Known rows, with every way that one mark hangs from another:
dogi{dipat{zizane{lirak}} fesav segor}: [-.27,.08,-.14,-.12,-.36,.02,-.22,.15,.11,.14,.10,.23,-.67,-.03,.15,-.05,-.06,-.20,-.05,-.06,-.18,.04,.14,-.22,-.29,-.03,.18,-.08,-.29,-.06,.32,-.01,.26]
zizane{dipat{dogi{fesav}} lirak}: [-.21,.30,.04,.02,-.34,.05,.08,.02,.11,.25,.24,.17,-.28,-.19,-.03,.06,-.25,-.28,-.15,.01,-.53,-.26,.01,-.02,-.07,.17,.30,.18,.17,-.14,.14,.14,-.09]
dipat{dogi{segor} zizane{lirak}}: [-.01,.29,-.24,-.14,-.34,.15,-.03,.15,.01,.13,.05,.49,-.41,-.01,-.14,-.11,.01,-.29,-.20,-.01,-.20,-.11,.20,-.17,-.14,.09,-.07,.06,-.31,-.21,.06,.01,-.10]
bobut{kofer{felet{duvug safu{dogi{dipat}}}}}: [.08,.14,.12,.27,-.19,.46,.15,-.10,.07,-.20,-.20,-.05,-.17,.23,.20,-.23,-.09,.07,.29,.14,.16,-.07,-.21,.06,-.34,-.28,.05,-.15,.13,.14,.24,.10,.28]
dogi{dipat segor{fesav}}: [-.14,-.11,-.08,.15,-.30,.22,-.27,-.02,.32,.16,-.01,.28,-.41,-.25,-.05,.01,-.03,.20,-.04,-.18,.11,-.07,-.01,-.31,-.47,-.17,.30,-.12,-.31,-.09,-.01,-.03,.30]
lirak{zizane}: [-.23,.01,.05,.10,-.05,.08,-.07,-.03,.08,.08,-.14,.05,-.15,-.22,-.12,.35,.22,.18,.07,.12,-.14,.00,.07,-.08,-.21,.15,-.23,.09,-.01,-.01,-.15,-.24,.14]
kofer{felet{duvug{vopar} safu{dogi}}}: [.14,.27,.23,.26,-.04,.49,.21,.00,-.11,-.03,-.39,.28,.07,.02,.22,.08,-.03,.19,.25,.21,.32,.20,-.20,.15,-.12,-.12,.06,-.18,.19,.30,.03,.20,.20]
felet{duvug{vopar} safu}: [.16,.19,.26,.18,.06,.60,.08,.03,.10,.14,-.42,.21,.12,-.03,-.03,.41,.03,.30,.24,.24,.25,-.04,-.05,-.08,-.22,.01,.01,-.18,.22,.24,-.03,.16,.26]
dogi{dipat{zizane{lirak}} fesav}: [-.31,.00,-.06,-.03,-.26,-.04,-.02,.14,.10,.14,.02,.07,-.49,.00,.12,.16,-.11,-.18,.02,-.04,-.25,-.08,.20,-.18,-.21,.05,.11,-.03,-.23,-.13,.26,-.13,.24]
dogi{dipat segor}: [-.10,-.09,-.09,.12,-.36,.21,-.29,-.10,.25,-.02,-.12,.28,-.40,-.13,.12,.07,.02,.25,-.13,-.27,.08,-.08,.09,-.12,-.35,-.09,.21,-.06,-.25,.11,-.05,.05,.24]
bobut{kofer{felet}}: [-.12,.23,-.12,.13,-.26,.17,-.01,.00,.17,-.03,-.04,.00,.05,-.15,.12,-.10,.08,-.20,.02,.10,-.03,-.06,-.12,.14,-.18,-.24,-.12,.10,-.21,-.10,-.07,-.17,.07]
dipat{dogi{fesav segor} zizane{lirak}}: [-.17,.33,-.14,-.09,-.27,-.05,-.04,.20,-.02,.17,.13,.39,-.46,-.02,-.06,-.18,-.04,-.34,-.16,-.02,-.35,.04,.02,-.16,-.16,-.02,.03,.00,-.26,-.24,.22,.04,-.03]
safu{dogi}: [-.14,.04,.05,.25,-.18,.18,.05,-.01,-.06,-.08,-.15,.33,.07,.03,-.10,.22,-.12,.27,.00,-.03,.00,.04,-.14,.09,-.01,.00,.00,-.02,-.12,.03,-.10,-.07,.07]
kofer{felet{duvug{vopar} safu}}: [.18,.26,.19,.20,.00,.56,.11,-.03,.08,.07,-.36,.14,.05,-.17,.22,.21,.10,.11,.23,.23,.30,.06,-.06,.04,-.32,-.14,.04,-.18,.12,.27,.02,.16,.26]
bobut{kofer}: [-.10,.18,-.03,.13,-.22,.25,-.02,.08,.16,.06,-.10,.05,.14,.00,-.13,.10,.00,-.07,.05,.13,-.07,-.19,-.12,-.04,-.17,-.14,-.16,.10,-.09,-.07,-.10,-.19,.07]
bobut{kofer{felet{duvug safu{dogi{segor}}}}}: [.14,.34,.10,.21,-.16,.59,.00,-.01,-.06,-.05,-.15,.24,-.09,.20,.12,-.37,.00,.02,.22,.31,.18,.12,-.39,.09,-.31,-.38,-.02,-.27,.01,.18,.26,.26,.16]
duvug{vopar}: [-.10,.12,.05,.14,-.12,.19,.00,.07,.07,.11,-.27,.24,.11,-.17,-.02,.37,.04,.13,.01,-.06,.15,.01,.07,-.01,-.04,.11,-.01,.12,-.09,.07,-.25,-.08,.11]
safu{dogi{dipat{zizane} fesav}}: [-.30,-.06,.00,.14,-.14,-.17,.03,.09,-.01,-.18,-.08,.08,-.40,.20,.10,.02,-.12,.02,.11,-.17,-.12,.25,.00,-.05,-.06,-.01,.09,-.10,-.19,-.03,.11,-.23,.29]
felet{duvug safu{dogi{dipat fesav segor}}}: [-.07,.02,.25,.25,-.06,.39,-.10,-.11,.00,-.07,-.19,.25,-.41,.19,.12,-.04,-.19,.34,.21,.00,.11,.16,-.28,-.12,-.45,-.25,.32,-.41,.14,.28,.39,.31,.47]
zizane{dipat{dogi}}: [-.05,.20,-.01,.08,-.32,.19,.04,-.08,.12,.00,.03,.13,-.14,-.19,-.08,.12,-.12,-.01,-.10,-.08,-.30,-.23,.06,-.01,-.01,.18,.12,.19,.10,-.05,-.11,-.03,-.06]
segor{fesav}: [-.17,.05,.01,.21,-.12,.25,-.03,.05,.24,.19,-.04,.15,.01,-.25,-.24,.24,-.04,.13,.02,.07,.01,-.04,-.12,-.25,-.30,-.18,.09,-.07,-.19,-.23,-.14,-.15,.19]
bobut{kofer{felet{safu{dogi}}}}: [.07,.28,.07,.28,-.19,.26,.19,.01,-.05,-.12,-.15,.13,.05,.13,.05,-.12,-.07,.03,.12,.21,.06,.09,-.35,.17,-.10,-.25,-.28,-.05,.11,.03,.15,-.03,.10]
segor{fesav{dogi{dipat{zizane}}}}: [-.24,-.08,-.01,.11,-.10,.19,.03,-.02,.08,.02,.15,-.03,-.27,-.12,-.19,.20,-.05,.00,.08,-.05,.07,.03,.03,-.30,-.25,.00,.18,-.18,-.40,-.22,-.09,-.30,.20]
segor{fesav{dogi{dipat}}}: [-.24,-.06,.09,.26,-.13,.23,-.04,-.17,.14,.04,.11,.05,-.08,-.26,-.14,.25,-.11,.18,.03,-.08,.07,-.08,-.07,-.24,-.35,-.06,.37,-.14,-.31,-.17,-.15,-.14,.25]
felet{duvug{vopar} safu{dogi{dipat}}}: [.10,.04,.29,.25,-.02,.49,.14,-.03,.04,-.06,-.47,.18,-.08,.20,.11,.26,-.14,.38,.31,-.03,.33,-.05,-.02,-.05,-.17,.05,.18,-.16,.23,.34,.02,.18,.31]
kofer{felet{duvug safu}}: [.15,.19,.12,.19,-.05,.56,.05,-.11,.09,-.02,-.18,.12,-.05,-.19,.19,.17,.10,.19,.19,.27,.08,.06,-.18,.02,-.44,-.25,.02,-.29,.10,.14,.14,.18,.34]
fesav{dogi{dipat segor}}: [-.15,-.07,.00,.17,-.30,.29,-.27,-.18,.04,-.07,.06,.28,-.23,-.18,.01,.15,-.02,.25,-.12,-.21,.11,.01,-.01,-.09,-.34,-.04,.36,-.14,-.35,.07,-.06,.09,.22]

Rows:
[-.29,-.04,.05,.24,-.27,-.02,-.19,-.02,.05,-.10,-.06,.32,-.43,.06,.14,-.10,-.16,.21,-.03,-.27,-.02,.23,-.17,-.03,-.25,-.14,.33,-.17,-.15,.12,.13,.09,.27] => safu{dogi{dipat fesav segor}}
[-.16,.19,-.01,.16,-.15,-.01,-.08,.03,.09,-.05,.05,.33,-.25,-.12,-.07,-.16,-.03,.02,-.20,-.20,-.25,.13,-.16,-.05,-.33,-.14,.15,-.01,-.10,-.08,.00,.11,.02] => dipat{dogi{fesav segor}}
[-.18,.07,-.07,-.02,-.30,.22,-.02,-.04,-.05,.07,.12,.14,-.28,-.05,.00,.32,-.11,-.10,-.02,.01,-.05,-.18,.20,-.13,-.14,.14,.15,-.07,-.31,-.12,.06,-.11,.10] => fesav{dogi{dipat{zizane{lirak}}}}
[-.06,.12,-.10,.16,-.20,.17,-.06,.01,.19,.09,.03,.42,-.23,-.19,-.25,-.15,-.03,.07,-.14,-.14,-.03,-.04,-.12,-.25,-.37,-.13,.15,-.01,-.26,-.24,-.14,.03,-.01] => dipat{dogi{segor{fesav}}}
[-.30,.07,-.07,-.04,-.37,-.02,-.14,.17,-.07,.09,.07,.34,-.63,.17,.10,-.14,-.22,-.13,-.06,-.13,-.08,.16,.04,-.10,-.07,-.04,.23,-.13,-.26,-.02,.35,.03,.22] => safu{dogi{dipat{zizane{lirak}} fesav segor}}
[-.10,-.09,-.19,-.07,-.31,.17,-.23,.05,.15,-.01,-.10,.22,-.53,.03,.09,.06,.09,.06,-.03,-.20,.06,.06,.19,-.18,-.29,-.05,.03,-.09,-.37,.00,.04,-.17,.29] => dogi{dipat{zizane} segor}
[-.18,-.08,-.04,.08,-.15,.17,.00,-.08,-.03,-.15,.02,.01,-.22,-.02,-.02,.28,.01,.06,.04,-.05,.01,.05,.17,-.09,-.17,.10,.09,-.13,-.37,-.04,-.07,-.23,.22] => fesav{dogi{dipat{zizane}}}
[-.05,.26,-.15,-.07,-.26,.09,.21,.17,.02,.09,.03,.32,-.25,.03,-.15,.08,-.02,-.28,-.14,.02,-.31,-.24,.22,-.13,-.05,.19,-.16,.13,-.19,-.28,.01,-.10,-.10] => dipat{dogi zizane{lirak}}
[.10,.39,.21,.22,.00,.50,.20,.10,-.09,-.01,-.38,.11,.14,.23,.13,-.12,-.05,-.03,.34,.33,.30,.06,-.27,.16,-.08,-.23,-.07,-.10,.17,.23,.07,.10,.16] => bobut{kofer{felet{duvug{vopar} safu{dogi}}}}
[-.36,.19,.09,.03,-.11,-.14,.02,-.04,.00,.07,.12,-.08,-.39,-.22,-.04,.04,.04,-.15,.03,.01,-.51,.01,.03,-.04,-.10,.25,.00,.21,.29,-.06,-.01,-.18,.01] => lirak{zizane{dipat{dogi{fesav}}}}
[-.18,.00,-.22,-.08,-.38,.24,-.21,.15,.22,.32,.09,.29,-.62,-.11,-.04,-.05,-.10,-.14,-.04,-.02,.03,-.13,.18,-.42,-.34,-.07,.17,-.11,-.45,-.21,.17,-.08,.23] => dogi{dipat{zizane{lirak}} segor{fesav}}
[-.14,-.04,-.15,.07,-.35,.13,-.14,.09,-.02,-.13,-.14,.33,-.47,.21,.07,-.04,-.02,.13,.01,-.21,.11,.17,.09,-.08,-.07,-.02,.05,-.14,-.33,.04,.05,-.13,.20] => safu{dogi{dipat{zizane} segor}}
[-.12,.02,-.22,-.16,-.47,.22,-.23,.11,.14,.15,-.02,.33,-.60,-.01,.10,.05,-.02,-.11,-.09,-.10,-.01,-.12,.28,-.23,-.21,.04,.05,-.03,-.36,-.05,.18,-.01,.19] => dogi{dipat{zizane{lirak}} segor}
[-.25,-.05,-.11,.00,-.24,-.04,-.24,.04,.12,-.02,-.03,.13,-.58,-.02,.15,-.05,.04,-.04,-.01,-.16,-.09,.20,.09,-.19,-.33,-.11,.13,-.16,-.33,-.01,.22,-.14,.34] => dogi{dipat{zizane} fesav segor}
[-.28,.10,.11,.26,-.16,.02,-.13,.07,-.08,.03,-.06,.40,-.15,.01,-.03,-.07,-.12,.15,-.07,-.07,-.05,.33,-.28,.06,-.13,-.17,.18,-.18,-.16,.08,.09,.07,.18] => safu{dogi{fesav segor}}
[-.27,.04,-.06,.00,-.21,.23,.01,.00,.06,.26,.26,.12,-.31,-.14,-.16,.20,-.15,-.12,.03,.08,-.03,-.16,.15,-.33,-.24,.03,.24,-.11,-.43,-.24,.05,-.17,.18] => segor{fesav{dogi{dipat{zizane{lirak}}}}}
[-.13,.19,-.08,.07,-.29,.27,-.14,-.04,.19,.19,.17,.30,-.35,-.26,-.20,-.16,-.16,-.03,-.12,-.06,-.17,-.12,-.06,-.24,-.20,-.04,.29,.06,-.10,-.16,-.05,.03,-.03] => zizane{dipat{dogi{segor{fesav}}}}
[-.08,.17,.17,.33,-.05,.08,.12,.00,-.11,-.13,-.08,.20,-.09,-.06,.15,-.01,-.09,.18,.06,.10,-.07,.36,-.38,.19,-.22,-.23,.03,-.21,.11,.14,.23,.11,.24] => kofer{felet{safu{dogi{fesav}}}}
[-.03,.16,-.19,-.07,-.25,.11,-.02,.10,.05,-.04,-.06,.36,-.34,.03,-.14,-.11,.08,-.10,-.14,-.10,-.13,.07,.07,-.13,-.18,.01,-.14,-.01,-.32,-.16,-.05,-.11,-.02] => dipat{dogi{segor} zizane}
[-.25,.13,-.06,-.01,-.22,.13,-.15,-.01,.12,.23,.16,.15,-.52,-.29,-.25,-.15,.02,-.10,-.01,.04,-.25,-.04,.03,-.31,-.24,.18,.04,.15,.02,-.15,-.04,-.13,-.04] => lirak{zizane{dipat{dogi{segor{fesav}}}}}
[-.07,.18,-.20,-.02,-.15,.13,-.01,.16,.12,.06,.05,.35,-.37,-.08,-.29,-.21,.03,-.14,-.10,-.03,-.07,.08,-.02,-.34,-.27,-.11,-.05,-.05,-.37,-.32,-.07,-.17,-.01] => dipat{dogi{segor{fesav}} zizane}
[-.14,-.07,-.02,.18,-.38,.15,-.19,-.06,.06,-.12,-.17,.40,-.33,.02,.07,-.02,-.13,.31,-.09,-.30,.14,.07,-.06,-.03,-.18,-.05,.23,-.08,-.20,.13,.00,.06,.21] => safu{dogi{dipat segor}}
[-.12,-.01,-.14,-.08,-.35,.12,-.02,.08,.14,.12,-.04,.16,-.44,-.03,.07,.26,-.03,-.10,.01,-.04,-.11,-.26,.34,-.20,-.13,.13,-.01,.05,-.26,-.13,.10,-.13,.19] => dogi{dipat{zizane{lirak}}}
[.10,.22,.33,.23,.03,.56,.19,.04,-.14,.05,-.43,.31,.15,.15,-.05,.31,-.15,.35,.27,.22,.31,.03,-.18,.02,-.08,.02,.03,-.17,.28,.27,.00,.18,.21] => felet{duvug{vopar} safu{dogi}}
[-.15,.05,-.14,-.07,-.37,.28,-.20,.00,-.06,.13,.17,.32,-.43,-.04,-.02,.13,-.04,-.07,-.15,-.01,.04,-.04,.20,-.16,-.22,.08,.21,-.13,-.48,-.02,.14,.02,.15] => fesav{dogi{dipat{zizane{lirak}} segor}}
[-.21,.33,-.04,-.05,-.43,.10,-.13,.01,.02,.29,.26,.35,-.45,-.19,.01,-.14,-.22,-.22,-.24,-.04,-.43,-.14,-.03,-.07,-.13,.07,.34,.10,.05,-.04,.25,.25,-.04] => zizane{dipat{dogi{fesav segor}} lirak}
[-.32,-.03,-.04,.06,-.24,-.05,-.16,.11,-.06,-.13,-.05,.24,-.57,.20,.09,-.16,-.09,.02,.03,-.20,-.04,.35,-.05,-.10,-.14,-.09,.17,-.20,-.31,.04,.20,-.10,.28] => safu{dogi{dipat{zizane} fesav segor}}
[-.16,.13,.00,.01,-.21,.09,-.01,-.07,.07,.06,.04,-.02,-.34,-.22,-.11,.13,.07,-.06,.02,.05,-.38,-.16,.17,-.04,-.01,.36,-.11,.30,.22,-.06,-.16,-.16,-.07] => lirak{zizane{dipat{dogi}}}
[-.09,.29,-.12,.00,-.49,.34,-.11,.03,.18,.43,.28,.40,-.40,-.28,-.21,-.13,-.27,-.21,-.21,.04,-.25,-.31,.00,-.24,-.15,.06,.32,.11,-.07,-.21,.10,.21,-.08] => zizane{dipat{dogi{segor{fesav}}} lirak}
[.03,.21,.25,.26,.04,.66,-.02,.11,-.06,.23,-.31,.44,-.04,.10,-.19,.04,-.17,.29,.29,.21,.42,.16,-.28,-.24,-.26,-.17,.22,-.33,.09,.20,.07,.24,.24] => felet{duvug{vopar} safu{dogi{segor{fesav}}}}
[-.06,.36,.06,.13,-.09,.40,.06,.05,.14,.09,-.26,.00,.17,-.05,.19,-.12,.13,-.28,.22,.27,.21,-.06,-.07,.08,-.18,-.23,.04,.08,-.08,.09,-.09,-.04,.10] => bobut{kofer{felet{duvug{vopar}}}}
[-.04,.30,-.13,-.06,-.53,.31,-.15,.01,.08,.26,.15,.45,-.37,-.20,-.04,-.05,-.18,-.16,-.27,-.04,-.30,-.31,.13,-.04,-.07,.14,.23,.16,-.01,-.03,.13,.23,-.15] => zizane{dipat{dogi{segor}} lirak}
[-.20,.24,-.08,-.05,-.11,-.08,-.02,.13,.00,-.07,.03,.29,-.41,.02,-.09,-.20,.07,-.18,-.12,-.09,-.25,.22,-.04,-.12,-.22,-.04,.00,-.06,-.25,-.17,.10,-.11,.04] => dipat{dogi{fesav segor} zizane}
[-.25,-.04,-.03,.04,-.12,-.07,-.02,.08,.13,-.09,-.04,-.05,-.43,.01,.13,.11,-.01,-.04,.12,-.12,-.18,.14,.09,-.13,-.24,-.04,.04,-.10,-.21,-.06,.13,-.27,.33] => dogi{dipat{zizane} fesav}
[-.17,.19,-.02,.03,-.02,-.13,.17,.15,.01,-.11,.00,.11,-.23,.00,-.12,-.03,.01,-.20,-.01,-.07,-.35,.13,.00,-.10,-.13,.02,-.10,.02,-.18,-.25,.01,-.22,.02] => dipat{dogi{fesav} zizane}
[.10,.30,.16,.27,-.07,.52,.17,-.04,-.04,-.13,-.19,.06,.08,.19,.06,-.15,-.06,.01,.30,.39,.11,.03,-.36,.12,-.23,-.35,-.09,-.22,.13,.10,.18,.09,.14] => bobut{kofer{felet{duvug safu{dogi}}}}
[.04,.15,.23,.26,-.01,.69,-.08,.02,.04,.16,-.13,.38,-.12,.10,-.25,.01,-.17,.35,.20,.28,.25,.11,-.39,-.25,-.39,-.30,.16,-.45,.04,.09,.20,.24,.27] => felet{duvug safu{dogi{segor{fesav}}}}
[-.01,.24,.25,.26,-.04,.40,-.04,-.06,-.11,-.08,-.08,.31,-.22,.01,.22,-.24,-.02,.16,.16,.25,.05,.43,-.44,.11,-.44,-.40,.22,-.48,.06,.26,.39,.36,.33] => kofer{felet{duvug safu{dogi{fesav segor}}}}
[-.22,.24,.01,.07,-.28,.06,-.15,-.03,.08,.08,.16,.27,-.39,-.18,.00,-.17,-.13,-.08,-.14,-.14,-.37,.06,-.11,-.01,-.19,.02,.33,.08,.02,.02,.10,.13,.00] => zizane{dipat{dogi{fesav segor}}}
[-.32,.03,-.01,.03,-.27,-.04,.09,.16,-.05,.03,.02,.19,-.47,.20,.13,.02,-.25,-.17,.04,-.07,-.20,.02,.10,-.07,.00,.06,.14,-.06,-.17,-.08,.27,-.11,.19] => safu{dogi{dipat{zizane{lirak}} fesav}}
